Each row was made from one small tree. Brackets hold a mark, then the marks that hang from it, in the order of their numbers. Every link used is in the known rows. Write each row's tree.
(in the rows, 128 means zero)
Known rows
{j148 j866}: [168 132 135 150  85  85  71 138 120  97 106  90 106  87 144 120]
{j911 j123 {j708 {j249 j130}}}: [160 120 129 133  39 154 165 175 118 130 103 109 134 112 160 147]
{j911 j123 {j708 j249}}: [170 107 116 159  41 171 112 170 128 110  94  81 120  92 206 146]
{j249 j123 j130 {j708 j911} j866}: [ 89 170 130  90 201 124 142 105 134 148  98 175 108 146  82 125]
{j130 j249}: [142  69 105 139  57 117  94 139 111 113 143  85 138  83 185 127]
{j866 {j249 j708}}: [148 119 125 150  65 147 103 136 106 136 137 124 126 114 143 129]
{j130 {j249 {j123 j911} j708}}: [ 87 100 147 120 133 131  81 137 124 132 177 128 156 120 172 170]
{j249 j130 {j708 j911} j866}: [111 175 104 112 153 122 113  88 112 134 129 181  92 117  86  95]
{j708 j249 {j911 j123}}: [136  82  78 146 138 149  89 137 132 105 127 101  69  63 194 140]
{j708 {j249 {j123 j911} j130}}: [ 98 101 157 111 174 102 159 122 151 108 181 134 148 135 103 139]
{j123 {j911 {j708 {j249 j130 j866}}}}: [145 149 114 158 132 132 144  92 127 107 189 147 137 145 101  83]
{j866 j249}: [161  83 116 137  75 123 134 137 119 110 140 103 131 119 147 120]
{j148 {j866 {j249 {j708 j911}}}}: [153 162 102 169 147 147  57 113  96 153 151 140  56  96 147 120]
{j911 {j708 {j249 j123 j130 j866}}}: [143 147 130 147 144 149 186 130 148 143  92 112 145 160 105 109]
{j249 {j123 j911} j130 j708 j866}: [ 86 158 157  97 178  96 152 119 142 130 143 172 161 173  71 139]
{j130 {j249 {j708 j911} j866}}: [119 127  57 165 154 155  56  93 104 149 149 132  85  86 167 101]

Write each row's tree
[135 114  76 179  95 139  79 127 104 152 130 103 131 101 160 112] => {j130 {j249 j708 j866}}
[105  74 102 136 185 105 126 125 144 118 170 100 159 147 153 139] => {j130 {j249 {j123 j911} j866}}
[141 111  52 181 196 141  83  74 136 105 146 110  64  84 140  70] => {j708 {j249 j866} j911}
[127 162 123 126  96 106 135 123 115 137 107 150 139 129  79 104] => {j249 j130 j708 j866}
[113 109 103 158 142 143 111 144 128 167 100  97 148 130 156 141] => {j130 {j249 j123 j708 j866}}
[119 121 141  94 153  86 195 140 151 123  81 121 160 162  77 127] => {j249 j123 j130 j866}
[149 126 153 125 142  95 192 172 124 163 113 108 139 162  97 153] => {j148 {j866 {j249 j123 j130}}}
[100 150 186  78  99 112 149 150 133 138  88 148 156 135 100 158] => {j249 j123 j130 j708}
[118 155 167  82 147 110 180 119 149 104 135 159 171 193  90 130] => {j249 {j123 {j911 j708}} j130 j866}
[128 129 182  75 117 133 203 137 130 122 172 161 174 195 113 154] => {j866 {j249 {j123 {j911 j708}} j130}}
[117 144 136 131 146 127 111 133 150 132  69 118 138 140 117 133] => {j249 j123 j708 j866}
[120 147 118 107 122 148 136 108  93 153 165 182  95 120 106 121] => {j866 {j249 j130 {j708 j911}}}
[108 122  91 136 242 130 166  98 152 139 124 132  95 131  94 102] => {j708 {j249 j123 j130 j866} j911}
[124 117 102 130 150 128 120  92 118 112 165 142  80  79 118  95] => {j708 {j249 j130} j911}
[105 158 150 106 143 111 166 139 139 152  77 145 153 158  75 134] => {j249 j123 j130 j708 j866}
[124 131 191  78 104 130 109 123 153  70 137 138 156 153 154 152] => {j249 {j123 {j911 j708}}}
[150 123 155 145 103 167 115 133 151 110  93  91 130 120 169 132] => {j911 {j708 {j249 j123}}}
[168 150 122 186  89 131  79 148  98 157 129 110 101 110 139 130] => {j148 {j866 {j249 j708}}}
[113 146 204  54 104 111 164 129 141  90 145 163 173 169 113 153] => {j249 {j123 {j911 j708}} j130}
[125 116 152 126 113 151 134 156 132 151 106 120 140 144 140 159] => {j866 {j249 j123 j708}}
